Each row was made from one walk, in order. Every step used is in the known rows, and no mark comes twice. Write each row's walk.
In the rows, 128 means zero.
Known rows:
C > J > U: [150 153 151 159 104 112  96 165 107 165 134 132  98 165 132 121 138  94
 103 101 162 177 117 124 200 153 190  95  75]
K > Q > J > U > X: [187 115 168 155  59  85  92 117 104  63 105 141 121 105 120 120 167 156
 113 146 163 141 184  73 182 142 174  96  57]
Q > V > J > U > X > N: [103 108 170 209  96 118 137 189  86 118 142 136 127 146 109 124 208 143
 154 167 189 114 170 109 158 153 150 167  55]
K > Q > V > J > X: [138 130 121 116 155 157  83 130 124 110 134 168 122 104  79 117 156 154
 153 155 139  55 154 109 102 113 120 135  50]
N > X > J > Q > V: [134 101 140 138 129 151 195 141 112  81 159 119 175 119 143 103 166 145
 180 149 195 132 159  73  69 102 155 129 130]
K > Q > V: [136  96 135 146 117 116  89  98 118 103 143 170 131 117  96 115 149 149
 138 145 139  67 159 129  74 132 139 122  90]
C > J: [137 149 132 135 118 155 120 149 112 179 104 137 104 151 128 118 121 109
 121 108 138 154 104 126 163 137 176 118 109]
T > U > J > V: [163 156 123 139 146 142  91 178  98 130 102  82 141 130 141 156 137 118
 133 150 147 142  97 157 138 114 164 128  96]
T > U > X > N: [ 97 106 126 188 121 170 131 117  66 139  87 117 139 121  98 130 198 157
 145 193 130 134 130 109 142  95 156 163 138]
X > U > J > Q > K: [135 128 137 130 109 114 172 144 146  67  91  90 146  93 138 110 149 101
 180 168 131 180 140 196 177 102 167 156 139]
U > X > J: [143 136 124 139  90 161 126 149  87  97 108  68 140 123 121 109 149 144
 142 151 160 168 104  69 151 103 149 142 116]
T > U > X > J: [125 126 102 135 113 181 103 134  48 118 110  49 145 109 131 125 193 162
 137 167 141 161 122  61 128  87 157 148 121]
J > X: [147 137 134 102 145 153 117 111 140 120 109 130 143 125  90 140 131 122
 135 151 122 124 125  93 166 103 121 110 120]
U > T: [126 121 126 141 126 137  97 149 104 113 101 131 178  96 139 118 147 130
 160 127 149 109 130 160 158 122 123 134 126]
C > J > Q: [156 156 129 128 123 152 148 151 150 147  97 132 144 150 152 103 135 109
 108 138 129 198 126 127 173 128 191 126 112]
L > J > X > U: [120 105 110 101 177 159 130  95  96  94  54 125 130 118 118 119 188 118
 180 136 123 147  71 106 192  96 107 107  80]
V > J > U > X: [144 156 135 168 114 109 114 190  94 115 136  91 118 115 160 134 178 134
 112 139 174 159 155 112 185 140 140 155  61]
C > J > Q > V: [143 131 148 128 120 155 146 145 145 153 108 140 164 152 136 121 164 118
 128 144 137 153 177 116 140 144 183 122  98]
N > X > U > J: [145 110 131 159 149 119 163 148 121  86 122 122 112  83 152 123 157 102
 206 100 204 135  88 184 143 130 137 136 133]
N > X > U: [119 100 138 165 163 134 163 115  88  94 124 126  95  94 155 119 168 134
 180 113 181 129 100 152 123 117 106 129 166]
Q > V > J > U: [117 120 149 149 128 104 111 180 113 129 183 131 122 132 141 135 180 127
 130 121 165 101 184 121 120 172 129 139  53]
K > Q: [148 127 118 149 126 112  93 110 118 100 126 156 110 112 109 100 120 143
 119 134 129 109 113 142 106 111 142 120  99]
V > J > X: [129 160 114  99 165 171 123 155 134 131 123 122 118 115 109 129 141 130
 140 144 129 114 122 107 154 116 108 148  90]
K > Q > V > J > U: [131 120 139 170 124  86  77 163 102 100 183 160 104 118 123 107 176 144
 123 127 168  86 168 136 100 154 141 131  24]
Q > J: [140 111 154  88  99 136 153 119 135 114 107 142 127 124 129 132 133 143
 141 117 119 118 168  86 135 155 135 116 121]
V > J: [113 148 111 128 151 146 138 174 123 141 139 122 106 120 149 115 136 133
 129 121 134 122 127 138 115 133 118 166  95]
V > J > U: [129 148 131 149 135  99 118 191 116 125 167 118 102 128 155 120 153 121
 115 114 157 146 137 137 150 154 130 135  61]
C > J > U > X: [167 156 158 180  86 120  94 165  86 150 104 102 114 147 137 135 164 108
 103 132 180 195 135  99 229 144 198 111  79]
C > J > X: [152 161 137 111 136 176 102 133 122 171  86 138 115 148  88 132 127 103
 129 132 134 148  99  93 201 120 167 103  99]
L > J: [124 109 102 123 152 132 151 117 103 129  88 137 141 136 150 120 141 122
 152 124 124 132 103 110 128 105 148 119  71]
K > Q > J: [159 110 143 114  93 121 116  99 135  87 109 173 112 108 108 104 123 156
 135 129 123 105 153 101 115 138 148 108  97]

Which walk is each row?
[132  95 164  85 121 173 107 112 109  61  48 136 164  72 106 120 201 147
 200 128 138 112 137 107 230 138  97 116 120] | Q > J > X > U > T
[165 139 180 110 102 143 133 154 110 100  84 120 125 149 135 145 107 148
 123 131 142 131 136  89 148 148 134 105 114] | Q > J > V
[101 144 120 141 156 176 147 160 132 133 113 159 111 138  72 105 143 133
 161 161 138 109  89 115 163 112 121 161  89] | V > J > X > N
[130 136 141 129 118 122 179 119 128 103 104 108 150 121 130 122 117 130
 133 187 109 153 182 137 127  79 164 141 159] | J > Q > K
[165 104 159 150  78  84  68 138 101  58 110 176 152  87 127  96 161 152
 151 117 168 106 167 127 179 147 163  89  55] | K > Q > J > U > T
[116 118 150 191  99 143 151 132 102 117  88 132 133 135  93 117 155 140
 151 175 153 140 114 116 165 112 150 156 128] | U > X > N
[159 149 130 123 101 110 175 152 164 100 106 108 169 112 131 129 107  98
 163 178 126 159 165 172 152  91 190 149 123] | U > J > Q > K
[149 151 128 153 120 189  86 168  19 102  83  26 141 136 137 133 163 165
 116 183 159 172  88  61 140  78 157 140 116] | T > U > X > J > V
[111 124 144 143 134 160 140 118 137 122 102 161 132 142  51 115 133 123
 159 167 133 117  94 101 174 102 133 122 120] | J > X > N
[135 129 136 137  92 104 107 169  99  94 165  91 122 147 123  98 141 123
 123 116 167 175 101  83 159 134 154 105  83] | X > J > U
[144 106 110 111 138 141 138 135 153 123 132 107 209 104 144 143 200 124
 156 170 127 130 199 139 107 131 178 146  92] | T > U > J > Q > V
[155 121 157  63 117 163 141 102 145 110  90 145 141 118  89 148 134 139
 149 141 113 111 164  50 174 135 129 101 117] | Q > J > X
[138 124  94 117 142 140 107 142 124 145 125 104 149 102 134 146 158 116
 152 134 129 132 131 155 126 124 167 137  97] | T > U > J
[165 147 151 145 129 122 104 182 116  76  85  84 113 128 140 122 134 107
 155 124 169 168  51 189 190 145 126 131  95] | X > U > J > V
[135 156 107 119 149 143 167 176 159 113 132 120 145 114 175 101 149 139
 119 150 124 163 144 142 128 126 129 171  95] | V > J > Q
[143 132 131 134 122 145 138 150 174 113  98 160 146 132  51 119 126  93
 187 159 153 124  80 133 199 112 161 129  87] | U > J > X > N
[137 112 122 145 136  88 128 139  95 118 117 137 140 150 154 124 161 107
 138 120 150 158 117 106 167 121 159  91  41] | L > J > U
[109 141 122 108 172 172 115 147 115 102 107 108  95  98 117 116 182 136
 155 134 132 134  90 136 179 127  80 158 100] | V > J > X > U
[113 108 115 137 156 162 160 110 114 123  64 175 147 153  73 109 145 120
 182 165 130 123  65  86 178  76 149 113  65] | L > J > X > N
[133 107 146 116 126 131 156 120 162 106 135 130 193 127 137 126 171 139
 132 163 128 130 199 114 107 134 139 131 117] | J > Q > V
[158 134  89 107 145 139 140 143 164 115 120  96 191 100 160 130 174 115
 139 166 118 171 151 155 137 110 181 142  99] | T > U > J > Q
[156 139  96  92 159 165  93 128 140 135 105 108 161  98  98 156 164 106
 157 158 125 123 127 120 165 102 159 124  92] | T > U > J > X
[141 132  97 127 117 181 137 137  84  90 100  42 188 105 153 107 207 164
 123 197 131 205 144  61 136  73 171 153 122] | T > U > X > J > Q
[147 144 151 175 104 118  65 187  82 150 107 134 148 133 146 108 162  98
 137  97 179 160 119 152 232 151 185 103  70] | C > J > U > T
[114  90 138 183 160 141 133 135  60  80  95 130 142  64 166 111 190 140
 212 109 200 111  97 180 155 111 107 135 165] | N > X > U > T
[162 131 155 172  94  93 107 142  99 101 124  95 138 127 138 141 173 124
 110 148 168 167 159 102 192 134 152 116  95] | J > U > X
[143 122 102  95 169 157 136 102 113 125  70 144 157 132 113 133 147 118
 161 146 121 127  97  78 167  82 141  97  65] | L > J > X
[106 101 133 150 132 138  92 138  85  81  82 117 151  84 149 103 193 137
 180 114 150 131 100 185 185 132 100 143 137] | X > U > T
[158 100 182 196  49  91 118 120 104  60  97 171 111 125  79  96 168 159
 140 169 174 136 153  80 189 140 182 110  61] | K > Q > J > U > X > N
[171 127 146  84 110 146 102  86 145  77  88 174 123 105  70 122 128 155
 144 151 120  97 148  71 154 117 140  88  86] | K > Q > J > X
[175 142 115 113 119 113 159 161 199  98 119 116 181 114 152 116 134 100
 142 149 142 179 137 162 163 128 169 141  90] | U > J > Q
[132 122 134 153  95 116  73 189  75  78 138  99 171 118 135  89 164 125
 155 110 188 159  98 113 189 129 152 110  79] | X > J > U > T
[137 144 136 138  74 154 175 146  86  76  85  52 164 116 126 105 141 146
 147 212 143 192 155  77 154  56 181 158 142] | U > X > J > Q > K
[152 125 148 191 104  98  74 164  87  88 151 134 119 104 130 120 198 154
 125 156 188 103 183 118 128 142 151 143  23] | K > Q > V > J > U > X
[164 116 127 152 150 120 198 148 157  62 115 114 150  80 177 109 172 108
 198 133 194 178 109 186 156 120 151 141 131] | N > X > U > J > Q
